Each row was made from one small tree. The marks that hang from a mark follow it in brackets, in alphabetical order. Every link used is in the known rows. Write each row's tree.
In the rows, zero is written as 128.
Known rows
Z{H L{F}}: [116 158  83 132 100 124 140 104 137 145 125 146 129 122 128 138 124 151
 108 146  93 157 169 104 159 110 144 141 139 133  98 151 119 141 129 171
 124]
H{Z}: [109 117 124  97 109 141  99 108 145 179 128 134 143 115 140 108 123 146
 103 112 132 120 144 132 157 135 130 146 153 124 117 117 134 135 133 136
 122]
T{G L{Z{H}}}: [147  87  92 152  99 135 107 130 156 118 141 159 166 122 109 145 123 145
  87 139  73 126 109 103 173 163 130 139 166 172  94 165  91 166 117 171
  88]
L{F{P} Z}: [160 130 102 102 106 129 125 132 128 192 148 132 140 113 117  87 112 123
  99 103 143 145 142 134 132 182 118 127 146 111 111 153 148 147 174 171
 153]
W{L{F{G} Z}}: [168  99 120 126  89 133 122 143 129 169 154 171 140 107 118 114 102 136
  93 123 130 149 140 145 126 168 114  96 159 160  98 107 118 175 161 209
 115]
C{Z{H}}: [110 138 100 102 103 132 108 126 131 161 132 129 159 130 136 134 127 123
  99 146 108 116 133 155 159 130 157 136 155 134 119 133 115 141 117 137
 114]
W{L{F Z{H}}}: [145 111  80 129  75 120 129 114 130 160 151 147 155 134 122 130 112 133
 106 156  97 154 131 126 139 163 125 107 152 126 103 133 113 158 138 198
 124]
J{F{G L{W Z{H}} P}}: [132 155 127  86  89 171 154 148 146 148  78 173 113 100 117 105 142 111
  92 119  82 176 133  99 146 189 151  85 178 168 115 113 115 154 184 184
 118]
C{F Z{H}}: [113 122  96 108 105 132 122 128 126 166 124 136 158 117 149 131 139 125
  88 140 104 115 140 171 172 130 169 135 139 143 117 136 135 161 159 144
 108]
T{L}: [136 123 113 126 120 138 122 117 151 119 136 142 121 114 144 121 115 133
  97 121 130 110 120 115 168 128 133 145 150 125 110 135 117 145 129 152
 115]
H{Z{L{F{G J}}}}: [ 96 157 148 100 105 162 116 135 153 168 122 191 121 104 125 104 127 157
  77  86 100 169 181 114 151 130 111 120 133 186 135  79 131 194 174 184
  94]
M{W}: [125 109 109 115 115 120 110 112 121 143 115 127 102 142 145 122 134 137
  93 118 142 110 140 122 167 131 140 149 159 104 112 125 119 117 149 138
 110]
Z{H L{F{J P} W}}: [ 92 210  95  85 101 157 144 117 130 145 104 159 102 138 131  99 154 132
 106 120  73 196 155  79 178 136 122 105 141 131 127 116 126 159 181 181
 142]
P{F{J L{W Z}}}: [126 143 109  97  82 159 127 124 117 122 100 184 103 145 127  78 102 127
  51 120 118 177 108 112 161 160 127 100 138 136 115  43 108 158 197 197
  93]
T{K}: [126 113 103 107 140 136 115 131 113 149 135 115 110 132 138 123 163 128
 115 138 143 125 140 153 162 115 133 139 161 125 113 131 129 140 143 173
 119]
H{Z{L{F{G J P} W}}}: [ 88 191 151  76 109 183 123 137 148 178  99 181  98 110 128  74 141 149
  83  70  98 193 173  89 169 154  95 102 141 160 132  71 135 186 209 183
 129]
K{T{B G{F{J P}} L}}: [159 126 138 102 138 159 117 176 160 140 157 187  95  95 117 129 193  86
  79  70  99 125 101 133 212 156 141 115 117 211 115 175 171 227 194 150
  68]
J{F{L P}}: [128 167 132  83 116 140 142 143 152 153 106 148  96  97 129  98 137  96
 109  88 129 144 132 118 151 169 166 114 156 128 122 143 153 150 182 156
 108]
Z{H L{F{G J} W}}: [103 178 114 102  94 165 145 125 125 132  97 189 111 128 133 127 147 151
  94 142  67 193 171  90 161 110 127 106 156 187 119  90 106 168 165 193
 119]
H{Z{L{F{J P}}}}: [ 85 189 129  85 111 153 115 126 162 181 128 159 108 115 123  77 133 135
  93  64 107 171 169 103 165 158 109 119 119 129 145 106 153 185 189 169
 115]
C{F Z{H L{W}}}: [ 88 143  91 121  97 141 128 111 127 136  97 151 132 121 153 123 122 152
  65 136  88 148 154 133 199 115 148 140 134 130 102  95 107 155 178 170
 119]
P{F{G L{Z}}}: [157 127 129 123  98 158 129 149 134 144 116 184 109 106 105  99  96 125
  71 118 130 145 130 136 147 162 151  98 147 168  96  88 110 157 164 178
  80]
M{T{K} W{L{Z}}}: [139  57 112 122 129 151  93 125 124 126 139 130  85 137 112 125 146 131
  53 122 129 135 122 142 174 192  85 106 169  94 103  86 100 160 164 206
  87]
L{F{G J P} W Z{H}}: [135 165 116  72  92 171 138 146 121 176 113 171 135 129 118  94 155 124
  96 127  81 189 144 110 140 176 115  83 165 173 134 109 126 172 186 187
 144]
T{B G{F} K L}: [137  74 106 144 156 131 105 172 141 117 143 123  93 103 111 153 168 127
  94 114 102 113 136 122 206 120 133 138 118 172  84 187 153 200 180 190
  87]
H{Z{L{W}}}: [ 85 137 120 111 102 152 107  91 148 149 100 150 115 119 144  99 104 172
  82 112 116 153 158  94 183 119 110 151 147 112  97  78 107 129 152 169
 131]
G{F{J P}}: [126 187 123  61 120 139 124 145 153 172 127 151 107 111 130  82 158 111
 126  87 120 131 140 133 172 141 151 120 117 141 122 141 170 169 188 144
 117]
P{F{G}}: [159 138 125 103 116 155 130 139 118 160 127 174 117 105 122 113 130 121
 113 127 144 122 132 137 167 117 162 118 153 165  81 116 132 136 152 140
  93]
C{F{G J}}: [138 132 140  82 118 156 128 150 125 152 120 179 119 101 144 109 159 119
 104 112 115 141 150 167 160 126 156 106 151 200 136 109 146 182 183 157
  92]
L{F{G J} Z}: [155 117 130  96  96 146 123 150 121 169 143 181 146 113 119 104 124 133
  82 114 124 162 150 148 116 159 116 109 152 189 131 104 132 183 172 193
 111]
G{F{P}}: [140 168 115  83 124 129 127 135 152 179 128 131 109 100 130  92 143 124
 132  98 136 113 145 131 176 139 156 136 124 118  93 165 165 142 177 137
 135]
M{W{L{F}}}: [131 108 100 130 100 109 120 113 116 151 133 136  98 146 144 126 126 140
  91 117 138 131 139 111 160 149 122 125 149  93 104 116 126 147 176 180
 110]
M{T{K} W{L}}: [127  85 119 113 144 155 100 124 124 121 131 128  68 139 125 137 169 127
  76 125 130 127 128 135 188 164 101 108 174  92 103  96 110 153 159 183
  89]
L{F{G} W Z}: [159  97 116 116  94 148 131 127 106 172 121 163 143 112 130 108 107 157
  77 134 138 162 153 125 126 153 104 129 168 155  89 101 116 143 178 200
 152]

Which tree is each row?
[ 95 135 110 120  97 143 121  90 138 165 106 153 124 120 143 105 104 180
  72 110 122 166 172  86 168 124  97 156 139 108  91  84 122 141 178 188
 147] -> H{Z{L{F W}}}
[ 98 177 160  67 117 180 124 179 132 156  90 175  94 109 144  76 141 107
  58  74 107 168 140 158 170 179 142  72 144 175 156  55 135 206 237 176
 102] -> C{F{G J L{W} P} Z}
[121 173 140  87 103 181 137 143 117 123  85 200  82 128 131  94 132 124
  76 120 113 173 125 108 169 132 147  82 153 177 115  46 113 164 192 176
  86] -> P{F{G J L{W}}}
[131 111  83 109  84 142 123  99 121 143 114 138 155 139 135 121 119 146
  96 165  98 150 129 116 155 140 129 133 172 126  99 118  96 115 129 170
 146] -> L{W Z{H}}
[133 177 138  63 116 171 136 151 115 175 112 167 105 118 132  85 157 122
 107 100 120 177 147 112 149 154 114  92 162 165 130 102 146 167 202 172
 146] -> L{F{G J P} W}
[110 147 106 101  85 144 120 128 147 123 117 163 131 141 120 116 123 120
  83 140  69 167 131 131 135 162 145  98 152 162 155 102  99 170 131 176
  91] -> F{J L{Z{H}}}
[121 162  89  76  89 153 135 124 117 170 116 148 139 143 127  90 150 123
  96 127  86 186 135 102 146 175 111 101 154 130 133 118 130 159 185 183
 155] -> L{F{J P} W Z{H}}
[116 194 112 106 110 165 151 130 134 158 101 160 101 112 123 114 147 143
 115 128  82 182 171  84 173 135 131 105 160 151  98 132 114 144 166 173
 151] -> Z{H L{F{G P} W}}
[124 167 151  74 104 179 122 162 141 142 100 178  94 121 119  69 124 114
  77  92 100 187 131 122 144 192 118  68 167 171 149  64 107 175 188 189
 117] -> F{G J L{W Z} P}
[120 152 104  90  84 151 150 126 143 144  84 153 119 117 125 101 136 111
  90 122  87 172 128  94 152 186 148 104 168 124 114 122 121 141 185 184
 129] -> J{F{L{W Z{H}} P}}
[139 149 142  94 107 168 126 152 141 151 104 160  97 109 116  80 108 128
  82 103 116 168 137 120 144 190 123  85 173 148 120  88 103 148 175 182
 137] -> F{G L{W Z} P}
[112 188 109  83  93 145 132 149 170 149 110 158 110 121 110  90 140 113
  96 107  65 160 140 121 157 181 155  92 115 152 142 128 136 185 179 173
 105] -> G{F{J L{Z{H}} P}}
[ 94 147 120 102 111 135 112 140 138 138 126 171 123 112 145  98 117 125
  59  89 114 142 149 170 182 127 145 131 115 154 139  81 134 197 196 173
  74] -> C{F{J} Z{L}}
[118 148 116 110 103 132 135 117 141 135  88 150  95 117 147 109 113 156
  85 125 123 143 147 106 169 123 142 140 131 119  85 100 126 136 185 180
 138] -> G{F{L{W}}}
[115  91 105 124 147 158 118 136 117 102 127 105  77 131 144 133 152 118
  83 142 118 136 124 114 191 114 109 123 150 119 116 129 123 157 162 189
 134] -> T{B K L{W}}
[142  51 116 119 146 184 106 132 128  97 139 124  89 112 112 130 131 122
  41 139 111 150 122 122 182 169  72 114 160 119 104 115 116 168 161 201
 131] -> M{T{B K L{W Z}}}
[143 140 146  84 100 166 145 155 141 155  87 175 103  90 119  85 124 114
  79  91 121 169 134 111 139 194 136  93 177 157 111  97 125 157 208 194
 121] -> J{F{G L{W Z} P}}
[126 182 125  96 121 132 132 144 166 160 111 137  87 102 126  91 127 122
 113  91 123 131 150 121 169 156 158 118 118 121 108 145 153 155 182 153
 124] -> G{F{L P}}
[135  88 108 145 150 142 101 149 134 114 139 135 117 124 124 142 165 140
  95 120 118 118 117 119 189 132 121 147 164 161  97 152 111 176 150 189
  86] -> T{G K L}
[130 167 153  75 114 167 151 153 139 151  78 169  85  92 132  96 145 109
 102  94 122 164 140 104 154 165 152  94 177 156 110 108 135 150 202 171
 120] -> J{F{G L{W} P}}
[112 201 135  74 116 143 128 154 166 148 111 155  82 113 126  80 142 111
 106  81 107 148 144 125 164 157 155 102 112 144 136 122 157 182 196 160
 106] -> G{F{J L P}}
[103 137 136 117 101 161 125 114 139 171 100 173 116 105 136 109 110 183
  73 106 117 171 184  92 162 125 101 138 148 150  94  76 116 154 177 189
 138] -> H{Z{L{F{G} W}}}
[113 174 125  90 116 155 127 126 138 142  99 133  86 125 137  88 121 124
 103 109 123 158 132 106 166 160 134 107 164 105 118 108 119 127 169 159
 149] -> F{L{W} P}
[126 129 118 116  85 163 131 131 135 129  92 164 123 122 124 122 114 147
  78 156  77 170 139 114 139 158 136  97 178 170 114  88  78 141 136 187
 123] -> F{G L{W Z{H}}}
[ 99 159 128  87 103 153 122 121 126 116  97 161  96 142 147 100 122 132
  81 121 110 173 129 112 153 136 128 109 159 141 138  67 109 152 166 177
 117] -> F{J L{W}}
[139  48 117 118 162 142  87 159 122 133 122 121  72 108  94 165 186 133
  68 114 106 120 156 126 208 152 120 136 140 150  73 173 158 176 191 166
  82] -> M{T{B G{F} K} W}
[176 109 125 101 137 139 113 166 137 182 157 161 110  87 111 137 185  95
 106  93 124 117 124 153 198 146 159 129 131 192  80 202 178 178 177 135
 101] -> K{T{B G{F{P}}}}
[143 145 135 100  93 168 126 158 134 135 116 204 104 118 105  89 112 113
  66 110 113 161 123 139 146 163 146  80 140 191 125  64 113 184 178 184
  61] -> P{F{G J L{Z}}}
[156 151 135  76 107 155 125 164 130 187 142 171 131 107 109  82 137 111
  98  90 121 165 147 141 125 185 117  88 153 178 142 121 147 187 190 179
 123] -> L{F{G J P} Z}
[116 174 123  76  95 151 127 143 152 148  98 161  95 122 124  62 120 128
  73  87 104 173 133 111 161 183 123 100 121 132 125  84 136 175 221 196
 127] -> G{F{J L{W Z} P}}
[123 160 116  96  77 182 140 140 122 123  83 201 109 137 117 103 131 125
  65 146  71 184 121 106 159 155 145  72 155 188 119  53  91 169 175 191
  83] -> P{F{G J L{W Z{H}}}}
[153 160 133  91 127 150 134 155 131 193 136 147 116  98 121 102 143 119
 124 102 137 143 158 131 141 154 138 109 159 154 111 154 154 153 168 152
 141] -> L{F{G P}}
[143 135 136 108 133 171 139 159 133 146 127 140  82  97 126 111 132 111
  95 106 113 156 143  91 171 153 112  93 149 148 115 150 148 172 186 167
 157] -> T{B L{F{G P} W}}
[148 125 104 125  93 138 126 125 132 140 121 163 116 123 114  97  87 124
  69 123 136 142 120 130 153 160 147 118 135 127  97  96 117 145 162 176
  90] -> P{F{L{Z}}}
[138 166 118  86  88 160 132 161 142 172 146 176 131 125 106 101 150 102
 114 117  73 178 132 130 138 193 125  50 157 178 141 118 126 202 170 195
 107] -> W{L{F{G J P} Z{H}}}
[ 87 155 145  97  99 172 121 123 138 160  99 192 113 115 137  96 127 169
  67  95 100 187 176  93 161 128  96 119 142 173 122  52 120 181 193 197
 118] -> H{Z{L{F{G J} W}}}
[118 163 155  89 113 161 121 157 143 128 114 181  98 116 128 111 132 118
  92 111 104 158 144 140 138 140 149  89 160 194 150  85 114 177 149 167
  82] -> F{G J L}
[176  74 120 119 125 129 111 151 127 165 155 171 125  91 122 159 172 115
  91 118 125 113 127 159 190 120 159 148 135 203  71 185 164 175 159 147
  90] -> K{T{B G{F}}}
[104 167 124  87  99 142 131 128 141 127  87 168  90 128 149  98 126 144
  80 113 108 160 143 109 166 127 136 124 125 145 116  76 131 164 201 188
 117] -> G{F{J L{W}}}
[134 131 108  92  80 162 137 130 110 157 111 180 148 133 128 117 140 143
  82 150  81 185 148 115 130 151 115 101 167 186 124  92 111 167 169 198
 134] -> L{F{G J} W Z{H}}
[137 153 150  84 112 167 128 176 150 154 116 181  98  98 118  74 136 101
  78  79  99 167 142 160 147 198 146  66 142 189 161  97 136 207 211 182
  91] -> C{F{G J L{Z} P}}
[161 130 124  94 104 156 133 143 118 190 122 153 128 106 121  84 121 136
  91 108 138 164 148 119 137 179 104 109 167 140  99 116 131 146 195 189
 165] -> L{F{G P} W Z}
[119 197 162  70 126 171 123 169 154 146 114 171  82 111 118  87 146  98
 110  85 101 161 141 136 148 169 150  68 159 182 161 105 130 180 166 154
  94] -> F{G J L P}
[ 76 187 127  78 104 164 119 115 147 173 107 162 103 126 137  72 132 148
  81  74 105 189 163  80 177 154  93 119 129 120 132  78 141 172 210 183
 140] -> H{Z{L{F{J P} W}}}
[166  59 113 134 109 161 127 120 127 119 148 164 113 119 146 131 126 113
  38 129 130 136  95 138 175 147 106 132 154 149 106 113 112 160 151 178
 123] -> K{T{B L{W Z}}}
[112 184 132  75  93 183 131 154 145 136  93 175 104 132 114  88 142 113
  89 122  61 192 131 111 151 187 132  60 171 181 153  82  96 171 166 182
 116] -> F{G J L{W Z{H}} P}
[132 119 121 106  77 160 152 133 135 131  75 183 127 106 126 129 128 133
  74 144  82 171 139 104 135 161 150 102 179 181 107  96 100 149 168 198
 107] -> J{F{G L{W Z{H}}}}
